Known rows, with every way that one mark hangs from another
vuduleb[lanov rokot]: [ 0.43 -1.58 -1.28  5.82 -4.30  3.30  0.31 -1.31 -0.86  0.67 -0.47 -5.75
  0.39  4.15 -3.97 -0.73]
vuduleb[dinif lali lanov[poset] rokot]: [ 1.70 -1.89 -2.83  7.16 -8.75  3.27 -0.77 -0.50  3.65  0.90 -2.07 -4.88
  0.68  4.36 -1.81 -1.15]
lali[poset[dinif tugi[kasita vuduleb[rokot]]]]: [-2.82 -2.50  0.48  3.79  1.26  4.91 -1.29 -2.90 -0.30  1.37  2.49 -5.47
  0.28  4.87 -2.62 -0.45]
tugi[kasita[lali rokot]]: [-3.48 -3.34 -1.09  5.44  1.79  2.39  0.38 -2.07 -0.76  0.75  1.67 -4.77
  0.26  3.90 -2.03  0.28]
poset[dinif]: [-0.16 -2.37  0.23  1.26  1.06  3.19  1.90 -1.72  0.48  1.00  0.00 -4.70
  0.27  3.45 -1.42  0.49]
vuduleb[dinif rokot]: [-0.11 -0.49  0.12  3.80 -4.39  2.81  0.87 -1.85  1.40  0.88 -0.62 -5.45
  0.36  3.65 -1.49 -0.85]
lali[poset[dinif]]: [-0.32 -2.29  0.58  4.93  1.45  5.10  1.23 -2.80 -1.35  0.69  2.13 -4.90
  0.66  3.41 -1.68  0.76]
lali[poset[tugi[kasita]]]: [-2.36 -3.40  0.35  5.45  1.62  4.84 -0.94 -3.46 -1.45  0.40  2.51 -5.40
  0.87  2.62 -4.34  0.69]
kasita[lali[poset]]: [-0.14 -1.07  0.07  7.53  1.01  3.70  0.99 -3.13 -2.63 -1.11  3.43 -5.43
  0.52  1.55 -1.41  0.27]
poset[dinif tugi]: [-1.23 -2.77  0.36 -0.70  1.77  3.33 -0.25 -1.98  0.63  0.06  0.39 -5.22
  0.29  3.72 -2.37  0.64]
poset[dinif tugi[vuduleb[lali lanov rokot]]]: [-1.67 -2.39 -0.41  0.35 -1.51  2.92 -1.74 -1.57  1.72  0.63 -0.58 -5.70
 -0.08  5.50 -1.89 -1.38]
lanov[poset[tugi[kasita]]]: [-1.41 -3.10 -2.58  4.67  1.17  4.19 -0.50 -1.97  0.46  1.02  0.35 -4.70
  1.01  1.46 -4.44  0.65]
vuduleb[dinif lali lanov[poset[tugi]] rokot]: [ 1.19 -2.10 -2.75  6.15 -8.36  3.30 -1.76 -0.62  3.72  0.37 -1.87 -5.17
  0.68  4.52 -2.18 -1.10]
kasita[lali[poset[tugi[vuduleb]]] rokot]: [-2.54 -1.44 -0.47  6.90  2.77  4.01 -0.51 -2.96 -3.78 -1.94  3.34 -5.37
  0.52  4.31  0.74  0.15]
tugi[vuduleb[dinif lali lanov[poset] rokot]]: [-0.51 -1.75 -2.20  6.15 -5.86  3.06 -0.79 -1.26  2.02  1.52 -1.56 -5.15
  0.33  3.60 -1.17 -2.62]
poset[dinif tugi[kasita]]: [-2.80 -3.94  0.08 -0.55  1.93  3.01 -0.89 -1.81  1.68  1.28  0.79 -5.01
  0.16  4.38 -3.37  0.52]
lanov[poset[dinif tugi[kasita]]]: [-1.16 -3.02 -2.38  2.90  1.59  4.29 -0.27 -1.31  1.46  1.56  0.51 -4.38
  0.71  2.89 -3.13  0.72]
lanov[poset[dinif tugi[kasita vuduleb[lali]]]]: [-1.87 -3.10 -2.51  2.91  0.94  3.95 -0.87 -1.48  2.18  1.80 -0.06 -4.48
  0.56  3.18 -2.62 -0.28]

Rows
[-0.87 -1.30 -2.17  5.44 -2.54  3.71 -0.01 -1.18 -0.35  1.80 -0.30 -5.26
  0.26  3.90 -1.95 -2.21] -> tugi[vuduleb[lanov[poset[dinif]] rokot]]
[-3.79 -3.83 -3.17  7.64 -1.38  2.88 -0.97 -0.52 -0.08  1.85  1.92 -4.37
  0.31  4.15  0.29 -1.86] -> tugi[kasita[lali rokot] vuduleb[dinif lanov[poset]]]
[-0.20 -4.88 -3.16  6.09 -5.36  3.36 -1.56 -0.46  3.16  0.48 -1.22 -4.21
  1.03  3.42 -1.76 -0.08] -> vuduleb[dinif lali lanov[poset[tugi[kasita[rokot]]]]]
[-0.36 -0.89  0.52  3.90 -3.04  3.79 -1.08 -3.14  2.12  0.17 -0.71 -5.95
  0.14  5.71 -2.91 -0.38] -> vuduleb[lali[poset[dinif tugi]] rokot]
[ 1.03 -2.13 -0.79  7.68 -8.39  3.75 -1.05 -1.53  2.31  0.53 -0.60 -5.38
  0.61  5.16 -1.70 -1.07] -> vuduleb[dinif lali[poset] lanov rokot]
[-1.00 -2.57  0.72  3.61  1.92  5.17 -0.25 -2.97 -1.22  0.06  2.35 -5.23
  0.67  3.58 -2.33  0.85] -> lali[poset[dinif tugi]]
[-1.06 -0.44  0.18  6.58 -0.25  3.61 -0.56 -3.03 -1.80 -1.13  3.43 -5.95
  0.33  2.53 -0.77 -0.81] -> kasita[lali[poset[tugi[vuduleb[dinif rokot]]]]]
[-3.96 -2.57 -0.44  5.66 -2.04  2.96 -1.31 -3.08  1.94  2.84 -0.15 -5.61
 -0.12  4.61 -3.78 -2.33] -> tugi[kasita vuduleb[lali[poset] rokot]]
[-1.52 -1.35 -0.51  7.92  2.37  4.00  0.84 -2.78 -3.81 -1.71  3.17 -5.08
  0.58  4.09  0.82  0.74] -> kasita[lali[poset] rokot]
[-3.10 -4.57 -2.62  6.17 -2.37  3.19 -0.74 -0.77  1.31  3.23  0.63 -4.38
  0.50  2.49 -2.47 -1.99] -> tugi[kasita vuduleb[dinif lanov[poset]]]
[-3.48 -3.30 -0.80  6.89  2.09  3.31  0.10 -2.47 -1.48  0.65  2.71 -4.85
  0.38  4.16 -1.94  0.53] -> tugi[kasita[lali[poset] rokot]]
[ 0.70 -1.42 -2.72  5.19 -3.63  4.35 -0.67 -0.47  0.30  0.85 -0.16 -5.32
  0.49  4.92 -3.33 -0.45] -> vuduleb[lanov[poset[dinif tugi]] rokot]
[ 0.05 -1.55 -2.92  5.79 -3.49  3.93 -1.04 -0.35  0.55  1.02  0.72 -5.32
  0.33  5.14 -3.25 -0.61] -> vuduleb[lanov[poset[dinif tugi[kasita[lali]]]] rokot]
[-4.91 -3.02 -0.93  6.09  2.36  3.23 -0.54 -2.25 -1.19  1.65  2.81 -4.86
 -0.08  5.01 -0.15 -1.38] -> tugi[kasita[lali[poset[dinif]] rokot] vuduleb]
[-2.84 -2.01 -2.76  6.90 -2.16  2.89 -1.03 -0.87  0.64  2.66  1.71 -5.20
 -0.17  4.61 -2.25 -2.58] -> tugi[kasita[lali] vuduleb[lanov[poset[dinif]] rokot]]
[-3.27 -3.73 -0.78  1.15  0.94  2.63 -1.81 -1.27  0.85  1.19  1.96 -5.30
 -0.18  4.63 -2.03 -1.09] -> poset[dinif tugi[kasita[lali] vuduleb[lanov]]]
[-1.76 -1.70 -2.52  3.61  0.88  3.95 -0.89 -1.37  1.32  1.54  1.08 -4.83
  0.29  3.65 -2.09 -0.68] -> lanov[poset[dinif tugi[kasita[lali] vuduleb[rokot]]]]
[-1.89 -2.54 -0.55  2.63 -3.29  2.63 -2.17 -2.21  1.15 -0.02 -0.81 -5.97
  0.35  3.39 -2.74 -1.70] -> poset[tugi[vuduleb[dinif lali lanov rokot]]]
[-3.78 -4.67 -1.56  5.26 -0.81  2.72 -0.58 -1.59 -0.12  2.82  0.57 -5.01
  0.22  2.78 -4.02 -1.83] -> tugi[kasita vuduleb[lanov]]
[-3.44 -4.06 -0.19 -0.42  2.57  3.15 -0.95 -1.69  1.18  0.96  0.65 -4.88
  0.12  5.63 -2.29  0.77] -> poset[dinif tugi[kasita[rokot]]]
[-2.03 -2.48 -0.62  2.76 -2.15  2.82 -2.10 -2.55  0.35 -0.16 -0.85 -6.11
  0.31  3.39 -3.74 -1.43] -> poset[tugi[vuduleb[lali lanov rokot]]]
[-3.85 -3.72 -0.08 -0.58  2.00  2.90 -1.38 -1.86  1.57  1.84  0.81 -5.19
 -0.05  4.43 -2.69 -0.83] -> poset[dinif tugi[kasita vuduleb]]
[-2.27 -2.93 -2.64  4.69  1.22  4.15 -0.88 -2.06  0.40  1.44  0.34 -4.78
  0.85  1.51 -3.91 -0.29] -> lanov[poset[tugi[kasita vuduleb]]]
